What can hang from each mark:
mado: sepu togav
kuzuti: zenesuf
togav: mado rasi zenesuf
tukin: gazi gire zenesuf
gire: tukin
rasi: fatov togav
zenesuf: kuzuti togav tukin
sepu: gazi
fatov: mado rasi
gazi: kuzuti sepu tukin

Each row was made from one small tree. The marks that hang from a mark follow it in brackets, in alphabetical order. Every link used is in the known rows. Write each row's tree.
(in the rows, 128 means zero)
Known rows:
rasi(fatov(mado(sepu(gazi))) togav(zenesuf(kuzuti tukin))): [111 167 104 121 166 149 122 201  97 118 197  80 153 148 191 113 160  99
 194 121 149  92 106 100 184]
sepu(gazi(kuzuti(zenesuf(tukin)))): [100 108 136  99 144 105 124 156 139 125 198  86 117 140 121  91 133 129
 140 113 102  83 102 142 133]
zenesuf(tukin): [126 128 119  99 140 122 130 113 131 130 135 112 114 146 132 137 145 135
 141 111 103 123 122 135 127]
tukin(gazi gire zenesuf(kuzuti togav(rasi))): [135 125 182  46 145 165 131 173  95 129 134 104  32 133 111 121 187 124
 104 144 143  65  52  93 187]
mado(sepu(gazi(kuzuti))): [127 119 131 135 164 100 105 155 153 127 179  99 153 135 144 119 134  96
 129 141 130 114 110  98 155]
togav(mado rasi): [135 131 150 126 106 141 106 153 118 133 122 130 109 156 162 192 142 126
 140 150 160 111 148 100 124]
sepu(gazi(kuzuti(zenesuf(togav tukin(gire))))): [108 135 143  67 139 128 139 144 127 130 192  93 106 132 132  79 159 141
 135 127 100  79  86 119 145]
gire(tukin(gazi(kuzuti(zenesuf(togav(rasi))) sepu))): [130 121 138 108 154 109 118 178 122 127 148  84  70 147 148 135 154 107
 133 132 160  91 176 145 159]
fatov(rasi(togav(zenesuf))): [ 95 127 148 122 114 148 136 148  94 129 119 133 127 146 147 135 142 144
 157 144 169 116 141 144 118]
mado(sepu(gazi(kuzuti(zenesuf(tukin)))) togav(rasi)): [106 117 144  89 152 129  96 159 131 122 189  89 161 158 166 137 167 109
 147 152 116 102 139 124 125]
zenesuf(kuzuti togav(mado(sepu) rasi) tukin(gazi gire)): [161 151 168  46 163 165  93 155 116 124 148  90  74 172 174 181 210 106
 137 164 147  79  61  44 192]
gazi(kuzuti(zenesuf(togav(rasi(fatov)))) sepu tukin(gire)): [133 139 136 108 141  95 140 171 106 120 157  87  81 124 167  95 147 101
 130 149 125 107 187 142 139]
fatov(mado(sepu(gazi)) rasi(togav(zenesuf))): [ 96 126 119 136 126 144 122 170  88 132 163  99 151 168 176 148 130 123
 162 148 180 111 121  77 146]
togav(mado(sepu) rasi zenesuf(kuzuti tukin(gire))): [160 133 176  88 169 125 103 176 121 103 161 100  86 164 182 214 176  94
 152 204 121  78 113 101 139]
gire(tukin(gazi(kuzuti(zenesuf(togav)) sepu))): [139 129 124 115 170 109 131 168 126 125 165  88  71 134 150 109 146 104
 137 125 148  93 172 150 163]
gazi(kuzuti(zenesuf(togav))): [143 142 140 110 129 132 156 167 125 104 172 118  99 125 137  86 142 125
 127 150 133 100 147 154 127]
tukin(gazi(kuzuti sepu) gire zenesuf(togav)): [156 130 146  88 163 124 156 169 105 128 163  99  19 113 139  90 169 108
  92 144 147  86 111 100 186]
zenesuf(togav(rasi) tukin(gazi(kuzuti sepu))): [141 130 133  74 138 124 118 152 117 125 138  87  71 169 151 145 182 122
 116 124 169 107 129  99 177]
tukin(gazi(kuzuti sepu) gire zenesuf): [147 101 152 112 172  96 140 174 117 132 165  90  24 109 123  99 149  94
  89 140 132  89 105 110 172]
zenesuf(togav tukin(gire)): [135 163 127  56 133 153 150 100 112 135 129 121 100 134 148 121 180 151
 135 130 101 117 102 106 143]
mado(sepu(gazi)): [111 114 111 134 158 112  98 130 143 133 159 106 167 136 138 139 133 110
 135 136 128 123 109  88 157]
mado(sepu(gazi(kuzuti(zenesuf(togav(rasi))) tukin(gire)))): [113 122 148  91 150 101 113 148 122 136 177  85 121 142 159 120 157 115
 129 157 115 101 132 111 149]
gazi(kuzuti sepu tukin(gire zenesuf(togav(mado)))): [177 157 135 102 152 104 177 152  87 129 180 105  13 126 203 108 149 109
 121 150 121  98 191 129 144]
gazi(kuzuti sepu): [163 128 125 151 142  90 137 159 135 110 155 106 100 125 153 115 122  97
 109 147 145 127 160 126 136]
gire(tukin(gazi(kuzuti) zenesuf(togav(mado rasi)))): [140 142 162  83 153 142 135 195 111 143 156 111  28 156 164 144 173 115
 149 116 160  62 161 141 164]
gazi(kuzuti(zenesuf) sepu): [151 112 122 152 145  84 140 171 132  97 176  94  90 119 141 107 114  97
 114 160 132 112 172 150 126]
sepu(gazi(tukin(gire zenesuf(togav(mado))))): [109 147 133  72 138 141 149 120  85 161 174 115  72 136 172 110 152 149
 147 112 108  83 123 105 151]

Write each row's tree:
[117 132 152 109 142 137  91 159 130 132 166 113 179 151 172 137 161 102
 135 153 145 118 133 100 134]  mado(sepu(gazi(kuzuti)) togav(rasi))
[112 104 119 135 132 133 105 160 120 125 155  95 153 173 140 150 108 104
 141 131 155 113  93  48 138]  fatov(mado(sepu(gazi)) rasi)
[164 144 128  83 158 116 170 130  79 118 155  96  31 122 166 105 148 114
 117 144 104 102 149 130 157]  gazi(sepu tukin(gire zenesuf(kuzuti togav)))
[165 169 161  84 113 179 124 168 104 107 137 129  94 160 172 165 167 126
 142 161 173  89 114  87 152]  zenesuf(kuzuti togav(mado rasi))
[114 109 134 105 173 121 130 156 121 150 141 105  58 133 119 127 142 118
 144  93 120  87 140 161 156]  gire(tukin(gazi zenesuf))
[124 124 140  66 148 147 105 146 115 132 156  91  80 158 159 175 192 124
 141 167 134  86 116  83 161]  kuzuti(zenesuf(togav(mado(sepu) rasi) tukin(gazi gire)))
[119 128 125 147 141 126 113 211 115 107 140 112 145 152 153 171 134  88
 158 158 163 111 155 111 139]  togav(rasi(fatov(mado(sepu))) zenesuf)
[147 177 149  52 128 178 132 177 102 112 135  94 100 157 152 128 182 116
 152 128 127  86  66  73 165]  zenesuf(kuzuti togav(rasi(fatov(mado))) tukin(gire))
[112  88 106 112 159 103 115 133 123 120 162  77  85 140 118 129 138 118
 129 123 120 106 132 135 150]  kuzuti(zenesuf(tukin(gazi(sepu))))
[150 146 141  90 186 147 127 148 116  93 178 117 145 147 181 141 169  95
 159 173 108 112 140 147 125]  mado(sepu togav(zenesuf(kuzuti tukin)))
[125 132 116 148 129 132  99 192 126 122 124 103 155 150 149 162 131  87
 149 134 159 124 137  81 147]  togav(rasi(fatov(mado(sepu))))
[161 170 111 122 140 158 132 135 120 121 150 138 125 144 191 160 161 118
 148 165 159 122 156  83 152]  zenesuf(togav(mado(sepu)))
[126 123 140 107 155 150 115 184  89 116 163  78 104 183 169 153 152 101
 158 146 176  98  91  85 165]  fatov(mado(sepu) rasi(togav(zenesuf(kuzuti tukin(gazi)))))
[ 92 121 138  97 136 111 116  99 112 165 152 105 128 130 138 103 129 142
 132 104  94 115 100 110 140]  sepu(gazi(tukin(gire)))
[162 148 161  71 156 137 142 153  87 127 154 105  44 147 185 156 171 108
 136 165 113  87 139 111 153]  gazi(tukin(gire zenesuf(kuzuti togav(mado(sepu) rasi))))
[136 145 155  85 138 112 160 138 108 130 172 107  75 122 154  72 146 129
 124 145  94 105 152 162 120]  gazi(kuzuti(zenesuf(togav)) tukin(gire))
[ 92 132 131 127 129 137 102 128  98 161 148 106 143 170 195 151 141 131
 173 124 164 116 145  91 141]  fatov(rasi(togav(mado(sepu(gazi(tukin))))))
[133 128 134 129 145 129 107 211 122 114 168  93  84 144 158 125 156  90
 137 142 195  82 156  97 176]  tukin(gazi(kuzuti(zenesuf(togav(mado rasi(fatov)))) sepu))
[160 132 162  86 145 134 139 189  96 133 158 102   6 137 167 142 181 108
 102 162 175  72 128  77 183]  tukin(gazi(kuzuti sepu) gire zenesuf(togav(mado rasi)))
[158 127 143 104 142 134 137 199  99 122 164 102  17 153 168 148 169 106
 113 145 196  76 156  96 182]  tukin(gazi(kuzuti sepu) zenesuf(togav(mado rasi)))
[121 149 126 145 139 129 115 168 115 140 199 101 132 131 202 127 154 118
 160 157 158 102 150 108 156]  rasi(togav(mado(sepu(gazi(kuzuti(zenesuf))))))
[128 156 129 100 123 171 147 187 100 123 137 136  78 142 160 148 165 124
 160 130 162  82 159 117 149]  tukin(zenesuf(togav(mado rasi(fatov))))
[125 134 138 150 156 128  96 204 132 111 145 129 143 151 178 199 150  83
 176 177 169  98 176 111 139]  togav(mado(sepu) rasi(fatov) zenesuf)
[115 136 126 136 108 144 110 190 117 128 117 111 142 150 137 146 127 107
 147 115 159 117 131  93 137]  togav(rasi(fatov(mado)))
[106 177 115 126 143 157 134 172  99 137 160 127 128 137 201 134 170 129
 204 121 156 102 168 144 148]  rasi(fatov togav(mado zenesuf(tukin)))
[136 106 175  79 169 139 126 167 112 129 154  98  39 116  99 101 157 106
 104 132 115  70  42 108 177]  tukin(gazi gire zenesuf(kuzuti))
[138 136 151 101 182 106 119 162 135 125 208 103 106 149 187 157 164 103
 158 173 110  79 115 101 144]  togav(mado(sepu(gazi(kuzuti))) zenesuf(tukin(gire)))
[144 134  93 110 145 108 173 120  81 126 148 107  52 133 171 119 135 127
 127 122 125 124 206 151 146]  gazi(sepu tukin(zenesuf(togav)))
[136 110 101 133 153  84 156 125  93 129 149  98  54 130 157 126 115 115
 123 118 111 125 201 161 135]  gazi(sepu tukin(zenesuf))
[131 107 130 135 177  86 117 172 137 128 167  80  74 131 138 113 129  94
 133 122 136  94 168 158 152]  gire(tukin(gazi(kuzuti(zenesuf) sepu)))
[149 117 183  79 179 127  84 181 121 114 164  90  73 170 168 208 186  89
 144 189 140  70  86  85 166]  togav(mado(sepu) rasi zenesuf(kuzuti tukin(gazi gire)))
[126 183 140 138 145 169 130 201  97 118 166 131 130 125 195 118 161 110
 193 142 175  89 143 135 159]  rasi(fatov togav(mado zenesuf(kuzuti)))
[120 133 117 124 134 141 136 162  88 121 149  97 125 175 184 164 143 118
 166 152 161 122 142 104 132]  fatov(mado(sepu) rasi(togav(zenesuf(tukin))))
[135 163 108 121 122 161 120 179 113 118 123 117 149 152 164 151 156 105
 151 140 173 124 145  74 160]  zenesuf(togav(rasi(fatov(mado(sepu)))))
[131 102 155 109 159 116 138 184 124 130 168 105  46 129 109  93 144 106
 108 112 141  82 106 143 162]  tukin(gazi(kuzuti) zenesuf)
[138 135 121 103 137 120 142 181  93 133 187  83  85 166 180 132 139 108
 131 130 143  99 146  93 159]  fatov(mado(sepu(gazi(kuzuti tukin(zenesuf(togav(rasi)))))))
